In the rows, zero is written as 128.
Known rows, with every step that occurs:
P -> G -> B -> F -> V: [150 133 174 168 117  93 124 109 179  90 129  88 167 105 146 168  77 104
 209 120 110 157 121 124  97 132 129 148 127 121 103 170 126 123 177 134
 137 102 107 192 154 100 110 150 174 108  97 104  89  98 101 165 133 144
 124 111 145 125 171 131 191 113 207]
C -> T -> P -> G -> B -> F -> V -> W: [174 135 174 172  90  91 120 109 156  91 134 127 181  88 170 186  84 115
 187 130  93 163 100 144 109 153 142 152 156  85  88 147 137 144 167 118
 134  97  99 172 168 128 136 212 167 120  74  83  87 121 113 184 133 136
 169 125  90 156 168 128 193  90 211]
B -> G -> P: [165 107 130 153 119 132 128 161 146  94 120  98 178 118 138 126 103  90
 157 138 116 159 120 148 134 145 145 149 139 105  85 147 120 118 155  97
 148  85 125 157 147 124 123 166 120 107 109 116 126 124 124 132 120 194
 132 115  82 147 125 130 111 117 167]
D -> X -> W -> N -> T -> P -> G -> B: [184  97 163 142 103 173 137 116 151  65 118  96 191 109 181 192 103 139
 220 105 168 152  83 145 102 176 187 120  76  93  96 160  89 182 176  98
 145  87 114 106 124  91 128 187 128  72  88 134  87 161 154  95 113 119
 128  85 118 144 151 125 167  86 179]
P -> T -> C: [181 105 123 154 123 128 130 127 117 132 116 121 161 135 176 128 143 134
 179 118 146 142  94  94 121  93 167 107  98  93  66  99 121 108  93 101
 135  63 142  89 143 149 139 158 107 102 129 138 127 138 134 133 130 166
 135 144 139 167 193 156 135 109 118]
F -> B -> G -> P -> T -> H: [183  67 146 192 120 123 147 158 116  97 123 127 189  95 164 121 104  94
 152 153  86 158 125 120 145 103 169 171 105  75  68 128 136 122 129 122
 169  70  83 156 220 192 139 179 104  70  73 168 110 140 147 110 140 189
 135  86  65 156 189 114 160 108 133]
B -> G -> P -> T: [178 109 111 159 119 136 139 164 156  82 114 101 169 111 142 135 112  95
 174 117 123 174 122 120 121 119 144 141 112 104  68 121 114 108 136  75
 149  71 109 163 181 125 134 158 118  92 127 121 122 136 137 122 134 204
 126 121  85 160 166 140 131  98 164]
F -> V -> W -> X: [144 173 125 102 120  82 131 179 186 138 128 132 175 113 129 141  97 102
 181 130  99 117  89 148 116 117 186 140 131  93 143 145 167 150 152 124
 134  75 158  81 111 101 109 135 152 181  95 105 123 102 142 145  91 142
 197 145 159 163 137 126 148 169 157]
T -> P -> G -> B: [178 103 166 178  87 146 107 113 128 100 120 114 215 119 160 170 109 122
 173 138 147 156  98 128 142 150 153 132 107  92  63 170 118 138 140 129
 164 102  99 169 175 142 129 172 132  78 105 150 117 155 121 129 137 146
 128 120 113 141 123 128 155 105 172]
C -> T: [146 133 109 145 134 139 149 129 140 139 134 109 154 103 142 125 114 126
 175 115 134 111 128 132 130 107 126 112 137 109 112 118  98 130 124  77
 133 121 152 131 133 121 118 186 107 140 106 143  91 121 104 141 121 124
 154 164 108 135 163 138 114 122 157]
D -> X -> W -> N -> T: [139 123 121 114 142 155 170 143 164 106 124  94 144 114 156 130 117 142
 212  99 162 127  98 152  79 138 180 101  90 102 139 130  91 170 170  63
 118  98 158  57  85  74 113 164 117 138 107 124  83 135 143 104  92 120
 126 110 129 151 168 137 133 120 150]
B -> F -> V -> W -> X: [147 185 130 118 136  77 126 154 200 122 140 145 161 101 135 143  78 110
 186 129  90 137  89 155  86 110 177 161 151 100 132 131 165 138 173 113
 108  92 144  86 102  73 125 145 176 177  87  90 102  95 136 174  99 156
 173 139 128 164 146 121 166 141 181]
V -> F -> B -> G -> P: [167 105 146 171 141 113 132 173 158  95 114 120 175 109 120 112 108  75
 133 173 105 155 142 154 111 155 156 182 124  77  69 129 149 119 171 121
 153  55 156 138 144 170 104 149 113 115  70 163 104  98 133 146 119 182
 152 112  86 129 120 120 118 139 204]
V -> W -> X -> D: [143 163 120 102 103 109 111 174 163 142 128 172 150 114 132 148 103 112
 170 135 135 129  51 126 114 132 200 131 145  85  98 105 139 144 137 104
 132  64 156  51 114  72 124 142 113 167  85 134  88 132 151 123  79 127
 158 144 134 137 128 138 138 141 162]
S -> G -> P -> T -> H: [181  90  99 169 121 132 162 161 133 116 117 135 179  89 179 133 118  98
 147 154  98 158 117  82 172  79 166 136  91  95  69 125  87 118 129 109
 184  91 141 140 223 163 126 155  80  89 116 158 148 157 141  94 137 180
 108  98  88 170 178 117 161 111 144]
H -> T -> P -> G -> B -> F -> V: [179 122 200 192 134  95 126  93 162  60 118  87 186  88 179 179  77 111
 229 146 110 169  91 143 100 132 155 125 135 115  98 165 152 145 170 166
 140 122  58 200 186 115 136 161 151  72  96  94 130 111 130 162 133 155
 142  96 138 169 194 146 220  93 210]
B -> G -> P -> T -> N -> W -> X -> D: [184 105 110 139  94 128 126 187 162  62 132 103 161 107 200 141  75  93
 194 123 166 155  65 149 143 151 188 173 124 119  63 141 123 158 115  78
 136  37 122 116 116 123 136 195 101  57 118 122  89 114 180  85  75 164
 139  93  94 166 184 151 148 111 168]
H -> T -> N -> W -> X: [149 135 117 146 137 127 134 165 154 100 136  78 166 100 173 121 111 119
 198 135 159 114  76 178 137 125 181 117 115 142 140 153 138 171 110 120
 138  95 133 105 101 105 129 178 108 112 139 131 111 105 163 111  82 139
 161 128 177 180 181 152 140 149 161]
S -> G -> P -> T -> C: [194  97 103 163 115 128 140 163 141 101 105 115 172 113 153 148 134  96
 180 132 103 151 102  85 160  94 190 130  94 108  45 119  95 103 111 115
 167  58 173 146 190 160 123 139  90 101 134 136 150 139 141 100 133 184
 109 102 108 155 188 150 148 122 146]
G -> P -> T: [158 111  93 152 129 136 148 161 159 102 109 125 168 103 128 125 104 101
 201 126 135 134 115 109 139 102 171 129  96 112  76 120 117 105 125  77
 151  72 121 163 170 123 113 141  98 110 120 151 133 136 131 100 126 179
 123 150 110 162 161 157 126 116 165]
H -> T -> N -> W -> X -> D: [153 134 118 138 120 110 128 166 153 101 131  90 145  94 200 131 106 117
 199 143 177 112  51 154 125 132 189 109 138 131 115 138 136 173 108 112
 131  86 133  80 104  92 129 172  84  99 116 135 101  99 170 100  58 110
 150 113 176 162 193 170 160 137 165]
C -> T -> N -> W: [142 108 106 166 108 128 149 147 121 126 153  82 147  98 180  96 122 130
 153 129 153 108 120 166 156 130 129 121 124 115 120 157 105 158 107  70
 129 104 167 110 102 149 127 225 108 105 125 132  85 105 112 123  94 119
 169 153 127 150 178 153 117 131 160]
P -> G -> B -> F -> V -> W -> N: [111 171 152 152  95  98 121 134 205 116 114 147 153  99 157 185  93 116
 185 108 107 153 106 130  69 156 163 172 126 121 109 142 154 139 191 131
 135  73 116 159 152  68 123 153 185 135  86 101  87 117 140 141  99 167
 160 109 131 119 166 110 191 150 232]
N -> W: [137 131 104 144 105 144 150 158 147 122 148  89 161 114 131 107 110 112
 178 145 180 132 119 150 122 123 133  97 101 118 119 155 118 138 125 102
 143  92 166 104 116 123 104 165 130 139 142 114  99 105 106 131 108 143
 135 147 160 154 144 161 119 143 151]
G -> B: [137 123 136 158 121 140 132 143 151 132 115 126 161 105 137 140 111 102
 176 150 136 122 115 113 141 119 151 125 119 122  85 154 105 141 141 120
 148 106 103 170 129 104 111 168 120 101 100 157  84 117 118 131 109 149
 137 118 145 136 129 149 127 142 157]
X -> W -> N -> T: [122 141 114 122 132 152 165 150 155 121 134 109 137 115 146 131 122 136
 190 107 172 120  87 140  75 146 171  86 106 128 123 103 110 163 163  93
 116 103 148  61  96  89 118 157 104 118 110 130  92 125 153  86  83 151
 141 113 139 132 178 149 114 132 159]
S -> G -> P: [158 116 104 154 129 129 149 174 168 110 119 110 176 102 118 135 110  83
 161 149 105 132 123 120 168 119 175 129 123 111  83 159  97 120 153 113
 176 104 175 159 179 126  99 131  96 131 122 137 151 117 112 112 126 171
 110 105 109 123 132 134 127 149 173]
S -> G: [148 128 122 153 135 134 145 148 156 136 133 109 159 115 141 130 133 115
 146 147 116 142 118 117 134 102 152 108 117 106  97 147 100 122 137 103
 165 126 178 123 169 126 116 142 119 145 123 125 134 117 108 128 133 150
 114 120 128 117 150 127 137 144 147]
W -> N -> T: [134 153 114 145 144 171 172 145 156 124 122  78 143 121 129 128 121 140
 179 118 173 110 110 152  91 102 149 117 100 128 127 125 115 156 149 101
 128 118 144  96 105 101 115 143  94 117 136 143 108 111 145 115  84 143
 143 129 126 118 173 118 105 151 159]
T -> P -> G -> B -> F: [175 115 182 188 103 141 102  87 138  81 129 120 189 111 170 172  86 125
 178 139 137 174  99 133 118 147 138 148 128 104  63 160 118 120 157 120
 140 120  83 163 169 111 146 185 155  78 103 133  97 149 115 168 141 169
 102 108  85 132 140 115 168  76 180]
G -> P: [154 115 104 155 127 131 137 162 152 119 123 116 180 111 111 114  98  94
 179 144 131 124 116 129 155 126 161 135 126 113  92 143 118 116 148 100
 153  90 135 149 143 112 105 138 107 119 108 150 134 125 121 120 112 168
 138 136 112 150 122 143 113 142 170]

Rows:
[144 129 148 152 160 109 141 151 153 138 123 149 160 121 118 102 125 115
 139 169 139 138 135 128 100 120 156 141  95  71  93 124 146 127 153 119
 148  83 178  90 130 163  99 135 107 141  70 169  97  97 117 145 120 138
 156 138 137 124 144 127 119 147 191]	V -> F -> B
[137 116 123 175 138 123 146 153 129 104 133  71 145 107 179  93 136 126
 178 147 166 123  91 165 138 123 148  91 108 124 127 160 130 161 109 111
 141 104 126 114 124 124 135 185  97  95 142 119 122  96 136 117  98 145
 154 131 169 175 187 167 137 140 168]	H -> T -> N -> W
[103 133 103 123 118 122 132 139 167 154 130 168 153 112 168 123 120 130
 175 109 143 120  88 124  77 165 193 107 133 118 105 100 126 146 156  96
 119  99 163  62 121  75 126 149 132 119  89 144  95 157 150  79  94 158
 151 124 136 121 155 138 130 135 154]	X -> W -> N
[154  97 119 124 139 153 175 127 128 115 140 118 158 100 210 123 120 147
 185 121 151 132  92 129  91 127 184 110  87  82 141 134  88 181 167  82
 126 103 130  26 108 108 124 187 106 111  90 139  95 162 151 113  90 114
 125  95 105 160 175 108 148  99 130]	D -> X -> W -> N -> T -> H
[159 143 120 118 124 129 120 150 161 136 133 140 160 120 157 139  84 119
 190 133 151 117  69 117 116 124 186 128 151 106  94 119 123 145 134 103
 126  89 143  74 116  79 116 135 110 132  90 147  94 131 149 117  82 114
 129 136 131 128 151 136 142 133 145]	W -> X -> D
[175 108 153 155  97 142 116  93 117 101 142 109 212 139 157 144 123 134
 165 120 145 163 103 140 135 151 144 112 116  76  87 152 137 118 137 115
 152 109 126 105 171 145 137 151 134 113 116 134 147 162 111 135 146 148
 124 143 108 148 128 119 151  91 155]	T -> P -> G
[164 101 111 167 123 140 155 112 104 153 140 135 168  97 188 116 122 131
 148 144 119 122 125 116 147 108 129 117 145  86 121 117  97 143 117  93
 142 124 130 100 162 161 129 212  95 120  94 160  98 156 120 138 116 123
 152 156  97 146 170 110 126 104 129]	C -> T -> H
[189 145 200 165 107 114 135 127 148  60 135  80 177 109 147 183  89 108
 200 147 119 175  86 171  98 135 140 129 105  86  94 167 140 154 176 129
 138 100  91 149 141 150 131 169 157 102 104  75 107  87 122 192 120 152
 148  94 106 170 155 131 182  96 203]	N -> T -> P -> G -> B -> F -> V -> W
[169 108 150 125 114 162 148 102 141  68 135  88 189 127 184 163 117 156
 209  88 172 157  84 159  93 171 185  97  85  81 113 147 104 170 164  79
 135  97 148  41 126 107 134 169 129 112 106 115 125 174 142 108 122 110
 116  98 107 152 166 116 164  71 165]	D -> X -> W -> N -> T -> P -> G
[178 112 143 170 144 123 138 174 166  80 104 138 169 107 125 124 110  84
 148 150 116 177 141 130  96 136 156 172 100  80  55 111 142 110 150 103
 157  44 138 148 176 170 113 146 106 103  78 159  98 112 140 125 133 191
 143  98  85 136 170 140 137 117 204]	V -> F -> B -> G -> P -> T
[149 151 110 116 101 138 129 178 168 123 149 110 156 104 141 140  75 106
 204 143 187 121  77 141 115 129 179 118 124 130 105 138 119 152 128 111
 132  77 170  63  96  95  96 154 116 140 116 118  77 108 151 114  74 111
 126 126 160 140 151 160 140 147 153]	N -> W -> X -> D
[176 167 177 137  89  93  98 128 188  87 129 141 204  99 160 203  60 103
 196 122  94 166  72 161 110 146 184 182 143  99  89 164 167 145 180 146
 136  83  95 137 142 106 136 175 192 124  75  90 105 128 151 169 111 164
 164 105 119 159 138 106 197 106 210]	T -> P -> G -> B -> F -> V -> W -> X
[200  87 131 176  96 131 122 145 127  88 108  96 173 129 164 135 123  98
 174 114 108 170 101 116 120 129 166 142 105 104  47 101 126 104 110  98
 140  41 118 147 162 165 145 173 109  77 125 119 127 145 151 131 132 209
 131 111  82 169 174 149 134  95 143]	B -> G -> P -> T -> C
[181 129 128 151 136 180 171 134 133 112 134  93 171 114 154 133 122 149
 176 136 177 120  96 157 104 110 176 113 108 111 114 136 128 167 155 104
 128 129 123  80 115 125 135 162  90  81 135 143 134 125 153 131  98 143
 154 125  93 136 159 110 110 140 147]	W -> N -> T -> P
[159 124 140 140 103 156 140 109 136  80 135 110 178 130 166 161 124 147
 188 101 167 158  75 161  80 180 170  91 104 103  94 113 123 162 161  96
 130 108 148  59 135 125 133 166 117 100 116 125 127 163 158  85 110 146
 139 105 117 131 178 128 144  74 170]	X -> W -> N -> T -> P -> G
[167  84 131 175 125 121 126 154 130  80 119 108 174 121 196 112 123 109
 149 109 111 163 115 134 148 133 160 168 118  99  65 135 130 127 124  67
 145  72  96 160 165 142 163 184 104  57 125 140 123 131 137 105 114 208
 146 111  71 167 172 135 123  99 158]	B -> G -> P -> T -> N
[136 173 141 147 140 114 165 158 197 107 119 102 125  86 141 163  87 106
 200 142 123 121  95 151  70 109 159 151 119 131 123 144 134 173 195 123
 115  99 106 147 103  80 119 160 142 113  99  92  74  66 151 161  68 163
 174  89 122 137 182 134 153 169 208]	G -> B -> F -> V -> W -> N -> T
[150 179 154 125 115  69 124 177 216 122 121 160 135  78 165 198  60  76
 189 171  81 146  63 116 111 111 199 167 171 122  90 149 119 161 183 144
 137  92 149 126 139  58 114 145 150 148  66  91  66  81 149 149  77 131
 137  72 133 119 160 137 204 160 199]	S -> G -> B -> F -> V -> W -> X -> D
[169  98 133 119 140 159 157 130 133 100 133 110 175 110 184 136 111 152
 206 116 170 136  89 157  95 143 201 100 100  84 125 141 105 182 166  75
 118 106 141  38  94  94 138 178 115  95 100 120 106 147 148 118 102 120
 130 104 107 158 161 126 136 100 138]	D -> X -> W -> N -> T -> P
[163 149 123 138 111 158 161 161 136 120 130 127 166 109 145 136 138 139
 161 143 163 136  82 166  98 127 190 111 101  97 112 129 147 170 155 102
 132 102 132  69 115 124 143 163 100 113 122 129 130 132 161 133  87 161
 180 132  93 152 142 114 112 143 157]	V -> W -> N -> T -> P
[180 116 159 169 121 143 120 103 123  81 128  88 203 123 155 150 133 137
 197 128 147 164  87 147 115 141 150  86 117  87 101 140 141 132 127 133
 160 113 106 129 200 133 145 147 113 109 124 126 159 154 134 129 145 146
 132 142 138 160 164 135 171  87 168]	H -> T -> P -> G
[143 130 119 127 101 120 121 168 145 125 143 123 150 113 198 120  89 121
 171 131 176 113  66 148 150 137 188 140 136 115 108 153 127 169 116  94
 128  78 153  60  80 105 121 177 107 100 115 149  91 104 154 104  55 111
 139 124 154 148 152 149 141 143 152]	T -> N -> W -> X -> D
[157 112 162 173 125 116 130 145 128 120 131  99 162 118 132 116 118 106
 140 143 110 138 139 150 108 127 137 150 137  95 101 146 152 122 138 123
 151  99 130 135 157 150 130 161 131 124  89 138  88 105 111 148 136 158
 144 117 110 112 165 121 136 139 135]	F -> B -> G
[150 100  94 164 113 127 148 177 144  88 122  99 163  95 169  97 115 113
 177 133 167 131 103 139 170 111 173 134  84 121  80 155 115 138 113  77
 149  56 130 138 134 154 123 177 100  69 141 140 120 113 133  86  94 173
 146 125 127 190 174 165 133 129 176]	G -> P -> T -> N -> W
[156 103  92 164 115 120 158 191 155  85 125  90 160  92 164 117 126 100
 166 140 142 150 116 131 181 104 170 135  78 122  78 171  88 136 116  85
 176  70 175 141 165 155 122 172  98  83 153 130 146 107 134  76 112 174
 128 109 121 161 190 162 142 131 172]	S -> G -> P -> T -> N -> W
[138 132 155 166 152  93 145 127 183 118 133 118 156  96 159 142  64  97
 196 153 110 125 122 119 112 109 146 151 145 128 110 166 130 135 175 127
 123 116  91 180 125 104 111 157 156  97  89 108  73  78 105 167 106 161
 133 105 135 139 165 146 165 146 181]	G -> B -> F -> V
[178 109 130 170 136 164 172 131  98 118 150  78 158 116 171 109 131 134
 157 157 144 136 107 135 130  86 132  91  89  86 124 138 104 157 132 108
 144 123 111  75 125 161 119 176  82 103 120 144 112 119 126 147 106 137
 133 121 108 156 165 116 120 109 124]	N -> T -> H
[202  81 152 184 110 106 126 155 118  93 111 104 182 120 134 134 114  91
 176 130  90 147 110 123 137 119 181 162 106  86  48 110 152 104 112 126
 151  39 118 159 178 189 135 171  99  73  92 150 117 122 153 119 140 195
 138  94  86 151 194 141 141 117 133]	F -> B -> G -> P -> T -> C
[164  95 126 129 130 145 155 134 131 111 127  91 148 129 181 140 132 140
 208 105 149 125  79 135  87 144 204 103  90 102 116 118 104 166 152  84
 114  68 167  24  68  98 124 171 116 114 105 120  96 138 161 111  94 122
 129  95 131 156 185 132 130 114 133]	D -> X -> W -> N -> T -> C
[133 172 105 130 118 161 166 168 154 134 123 107 132 116 125 133 144 134
 166 124 159 124  99 157  84 120 165 112  97 110 131 110 126 160 148  96
 134  91 147  77 111 100 122 155 101 154 128 126 107 115 154 121  77 162
 168 126 122 135 148 126 103 158 177]	V -> W -> N -> T
[184  87 123 176 106 134 141 143 116  89 129 124 185 103 188 122 111 104
 149 139 105 177 111 109 134 115 147 147 108  86  68 118 115 119 129  98
 152  73  82 143 205 167 149 184 101  67 104 139 124 160 152 120 135 205
 127 107  68 180 175 117 146  88 142]	B -> G -> P -> T -> H
[167 156 164 157 131 115 166 147 171 102 127 125 155  83 159 168  84 121
 188 161 127 145  80 161  78 110 180 153 134 118 116 153 150 181 195 135
 111 110  84 132 104 102 137 179 142  83  93  95  94  85 160 171  72 165
 179  89  96 150 162 123 161 147 196]	G -> B -> F -> V -> W -> N -> T -> P
[182 102 153 181  85 155 120 100 124  99 120 107 198 103 165 181 105 121
 183 118 138 146 124 127 160 151 142 133 131  99  71 147 100 144 134 109
 158 117 113 184 178 143 132 215 115  89  94 149  99 160 120 136 141 118
 139 132  97 130 154 133 155  88 176]	C -> T -> P -> G -> B
[151 139 101 138 115 129 141 157 151 118 143  85 166 101 181 123  99 127
 177 106 162  92 110 178 159 127 157 147 137 133 129 147 110 173 115  79
 126 100 166  90  86 120 124 227 117 121 117 138  84 116 142 120  85 110
 168 146 129 149 175 134 118 136 155]	C -> T -> N -> W -> X
[178 111 163 193 101 139 117  83 138  85 135 112 183  98 182 188  82 130
 188 116 132 158 112 146 119 146 131 152 150 114  64 136  93 130 150 104
 132 131  99 181 169 120 144 219 140  89  97 140  76 150 117 173 149 141
 116 127  64 127 163 120 168  65 187]	C -> T -> P -> G -> B -> F
[196 108 139 160 127 150 153 132  95 112 132  53 151 138 145 122 141 128
 183 132 154 126  98 144 118 103 148  88  94 110  94 130 113 139 118 114
 131  87 144  82  86 166 114 164  88 110 139 130 119  96 130 159 109 147
 134 119 125 154 173 145  99 117 126]	N -> T -> C
[179 118 141 165 150 134 136 118 122 111 130 108 185 103 163 123 123 127
 189 157 137 140  88 139 119 109 175  88 131 100 102 135 146 145 127 124
 143 134  99 122 167 131 144 156  97  96 117 135 152 137 137 143 128 152
 155 135 136 172 162 142 151 114 142]	H -> T -> P
[137 110 109 163 123 129 151 150 124 110 137 101 152 109 184  95 135 138
 156 118 175 132 107 140 138 104 150 109  81 115 101 146 114 142 101  70
 142  74 142  95 129 149 139 187 118  79 153 139 101 114 126 104 110 155
 148 142 149 178 196 158 136 116 153]	P -> T -> N -> W
[176 143 167 182 111 182 138  91 163  68 128  87 167 111 168 190  88 144
 202 116 171 157  91 158  85 138 142 150 117 131  82 137 110 155 173 125
 134 128  78 154 144 109 134 188 130  60 123 136  94 128 156 146 114 165
 111  90  73 119 165 100 159  95 197]	W -> N -> T -> P -> G -> B -> F
